Each row was made from one path, in order. Every step used is in the known rows, and no mark comes twice. Write each row's path.
Known rows
n/b/q: [-23.8 -17.6  -5.4 -17.9 -17.5   9.9  27.8  13.6 -39.1 -18.0 -14.9  24.1
   0.1  -0.9  18.0 -40.9  10.2  -6.0  13.0 -21.1   3.8]
t/v/l/n: [ -2.2   2.7 -45.0  22.9  -3.2 -25.9  33.2 -29.2 -52.8 -26.9  -4.3  15.7
 -14.5 -16.1  -3.3 -32.2  -8.8  24.4 -15.9  -9.1 -35.1]
t/q/m: [-11.6  -2.9  -1.8  -5.6  -0.2 -15.6  50.1  -6.5 -45.2  20.9 -33.9  -8.0
   1.5  -5.8  27.9 -44.0  30.5  15.2   8.9 -39.4   6.3]
d/b/q/t/v/l/n: [-12.5  47.4 -40.5  -1.6  -2.6 -26.6  18.8 -13.1 -51.5 -30.3   5.1  25.5
 -32.1 -26.7   4.2 -53.5  20.8  17.3  -2.3 -30.4 -44.4]
a/d/b/q: [-19.7 -21.1  12.9 -23.7  -8.4  17.3  16.1  15.6 -69.4 -20.5 -29.1  24.1
 -18.8  -8.7  12.0 -30.0  25.3   0.3   1.3 -56.7  -8.4]
t/q/b: [ -7.3  11.5 -11.3  -3.5   3.0 -22.0  42.6   0.1 -48.0   3.5 -41.4  11.1
 -14.2  -4.8  31.6 -42.8  32.0  16.2  11.2 -44.3  -2.5]
q/l: [ -3.6   1.1  -7.2   7.5   2.2  -9.9  36.1   1.6 -60.4  -5.2 -11.2   7.6
   4.0 -16.4  20.2 -11.8   3.7  -2.3   2.8 -26.3  -3.2]
q/t/v/l/n/b: [-10.9  42.1 -52.4  19.3  -3.4 -40.7  40.7 -15.1 -41.7 -26.4  -6.5  20.0
  -9.8 -30.5  25.1 -48.9  -8.8  37.7 -13.7  -6.9 -30.6]
a/d/b/q/l/n: [ -7.0  24.9   3.3 -10.4  11.1  20.6  24.0  17.3 -83.0 -26.0 -24.0  24.7
   2.5 -16.8  11.2 -31.7  36.0  -6.6  -3.3 -47.3 -17.0]
v/l/q: [ -7.8  -6.3 -23.7   7.6  -3.4  14.6  39.3 -17.2 -64.5 -11.7 -19.8  24.3
 -13.4 -14.3   8.7 -22.7  -3.1  37.3  -8.3 -27.3 -29.5]
l/n: [ -1.4  11.3  -3.1   8.9   8.4 -15.1  29.9  -5.1 -61.3 -24.0  -6.6   9.2
  -9.8   3.5  18.5 -18.9  -1.3  -3.3  -8.5 -22.5  -6.9]
v/t/q/l/n/b/d: [ -6.1  19.4 -70.9 -12.0  14.2   1.0  51.9  16.1 -37.7 -32.3 -41.8  25.9
  -3.1 -26.9  33.9 -58.7  22.0  35.8  17.0 -11.1  -1.4]
a/d/b/q/t/v/l: [-24.3   5.3 -32.4 -13.4  -8.5 -11.2  17.2  -0.1 -56.5 -21.0 -22.5  24.5
 -22.7 -36.0   9.8 -47.6  22.7  34.8  -3.3 -53.1 -40.9]
v/t/q/l/n: [  0.3  24.2 -44.9  11.6  25.7 -13.8  58.7   1.1 -55.9 -33.1 -33.8   5.3
  -4.0  -8.8  21.8 -37.9  23.5  24.5  19.7 -28.9 -12.1]
l/q/b/d: [ -8.9  16.3 -20.9 -20.4  -0.5   5.5   9.5  12.1 -59.2  15.3 -35.9  29.3
 -12.2 -24.0  29.8 -43.3  20.0  16.3  -5.3 -38.5 -15.6]
d/b/q/t/v: [-15.0  19.8 -12.7 -19.8  -5.9 -31.4  13.4  10.4 -50.7  -7.3  -1.3  11.3
 -27.7 -23.8  19.3 -59.3  26.8   1.4  11.6 -48.3 -27.2]
t/q/l: [  2.3  -7.8 -16.6   2.5  12.2  -8.2  50.5   8.4 -55.4  -2.1 -27.5   6.3
  10.7 -15.6  27.5 -34.2  26.7  14.6  16.2 -33.3  -3.4]
t/v/l/n/b: [ -8.6  11.0 -49.8  22.0 -14.8 -18.5  42.5 -19.1 -47.5 -27.7  -9.4  26.8
  -9.0 -20.3   4.8 -48.4 -14.2  30.0 -17.6   3.7 -28.8]
l/q: [ -5.2  -5.4   0.1  -4.8   3.3   7.3  33.8   3.3 -70.8  -1.4 -19.8  15.1
  -2.9  -5.3  22.8 -29.0   3.1  14.7  -3.7 -36.5 -16.0]
m/q: [-14.0  -8.7  -8.8  18.6  -6.0  -8.0  36.9   6.5 -46.9  -3.0 -24.7   6.3
 -18.0  -7.7  10.9 -10.5  27.1   1.6  13.0 -32.1  -2.5]

Which path is each row?
[-16.1  26.5 -10.9  22.2  -7.8 -17.7  33.2   4.8 -45.8   8.6 -37.1  12.0
 -24.5 -11.3  14.3 -18.6  41.7   1.1  10.5 -37.5  -3.5]
m/q/b
[ -1.8  17.7 -17.8  -3.4  10.8 -31.3  25.8   4.4 -62.5  11.2 -14.3   4.8
  -0.3 -24.3  37.1 -53.2   7.0  30.8  -2.3 -43.1 -34.3]
l/q/t/v
[-20.8   1.9 -43.5  -3.4  -6.8 -26.8  21.0 -12.6 -34.3 -18.2  -6.3  13.1
  -8.0 -22.3   5.6 -42.6   7.4  21.9   5.4 -27.5 -31.3]
b/q/t/v/l
[-10.3  -2.0 -69.1   3.9 -12.9  -9.6  25.1 -10.2 -34.6 -26.0 -14.7  34.9
 -11.3 -35.9   9.0 -52.9 -15.7  32.7 -18.7   8.7 -26.1]
t/v/l/n/b/d
[-16.4  -2.6   7.3 -18.2 -15.0   4.6  20.9   7.1 -57.3 -17.8  -6.9  22.5
 -31.2  -3.8   7.3 -37.2  24.0 -12.4  10.5 -42.0  -8.3]
d/b/q
[  4.7  26.6 -23.7   8.0  11.8  -3.8  63.2  11.5 -55.7 -14.1 -26.0  18.1
  17.5 -14.5  36.3 -52.1  25.2  19.8   8.2 -14.8  -2.8]
t/q/l/n/b
[ -6.1   6.1 -16.8  25.1   1.6  -2.9  42.1  10.8 -52.4   2.2 -23.5   6.1
  -2.3 -23.0   8.8  -8.6  34.9  -1.8  16.2 -28.5  -3.2]
m/q/l
[ -6.9  -3.8 -42.9   1.5  12.4 -13.7  57.4   3.7 -48.2 -19.0 -37.6   5.3
  -9.6 -13.4  23.1 -33.2  24.1  29.6  28.8 -35.7  -6.1]
v/t/q/l
[-15.3  -3.5   5.4 -18.7  -0.6  23.0  22.3  19.4 -74.9 -11.2 -27.7  25.6
  -1.7 -22.1  13.4 -27.5  34.6  -0.4   3.8 -53.0 -11.0]
a/d/b/q/l
[-24.0  21.1 -42.0   3.1 -24.1  -7.7  36.6 -23.1 -34.2  -3.8 -17.3  19.3
   8.2 -19.2  -2.9 -64.8  13.2  15.6 -10.7  -1.0 -23.4]
t/v/l/n/b/q/m
[ -5.8  41.5 -24.1  28.7   2.1   0.3  55.2  15.5 -51.7  -9.6 -22.7  18.1
   6.1 -21.0  18.4 -25.5  32.2   3.6   7.4 -10.1  -3.3]
m/q/l/n/b
[-17.4  11.2  -8.1 -10.7  -5.0   8.4  29.9  10.5 -46.3 -27.9 -12.0  27.7
   2.9   6.4  15.5 -44.7   9.0  -7.2   1.1 -11.8  -0.3]
l/n/b/q
[-11.5   6.6 -66.1  -3.8 -11.3  -4.4  14.7 -13.6 -52.4  12.7 -35.7  37.1
 -15.8 -44.5   8.7 -56.6   9.4  44.4 -14.9 -24.6 -45.2]
t/v/l/q/b/d
[-14.1 -18.5 -35.4  -4.9   5.2 -15.3  52.7   0.1 -41.0 -27.5 -37.4   3.5
 -26.2   1.0  23.2 -37.1  14.0  34.4  22.6 -39.1  -3.7]
v/t/q
[ -3.0  22.6 -35.5  -5.0   4.9   3.5  26.8  13.8 -50.6 -15.0 -14.6  28.5
   6.9 -31.6  29.3 -37.7   3.6   3.7  -7.5   0.6  -0.1]
q/l/n/b/d
[-29.6   2.6   3.5 -19.5 -25.7   4.2  33.1   1.4 -36.3  11.2 -22.8  10.3
   7.2  -4.4  18.2 -47.8  19.7  -6.9   5.8 -21.4  11.9]
n/b/q/m
[ -0.7  33.7 -14.3  11.3   2.4  -5.2  47.3   4.9 -60.5 -18.2 -12.4  19.3
  10.3 -19.2  28.2 -30.9   3.4   1.3  -5.5  -6.8  -3.4]
q/l/n/b
[-25.7   8.2 -48.3  -4.7 -18.3 -20.6  31.0  -5.4 -26.0 -19.0 -12.2  23.3
  -4.3 -27.4  16.4 -56.2   4.5  29.1   6.1 -15.0 -24.2]
n/b/q/t/v/l
[-14.5   7.0 -20.9 -15.5  -5.3 -15.9   8.1   5.0 -43.6   4.9 -27.1  19.9
 -22.5 -18.9  26.1 -30.5  12.1   1.4  -0.6 -31.6  -2.3]
q/b/d
[-20.5   1.8 -25.9  -4.0  -2.2 -18.8  54.9  -9.4 -37.3   3.8 -46.1  -9.4
 -15.9  -4.6  23.5 -43.7  28.7  32.2  19.9 -40.4   3.1]
v/t/q/m
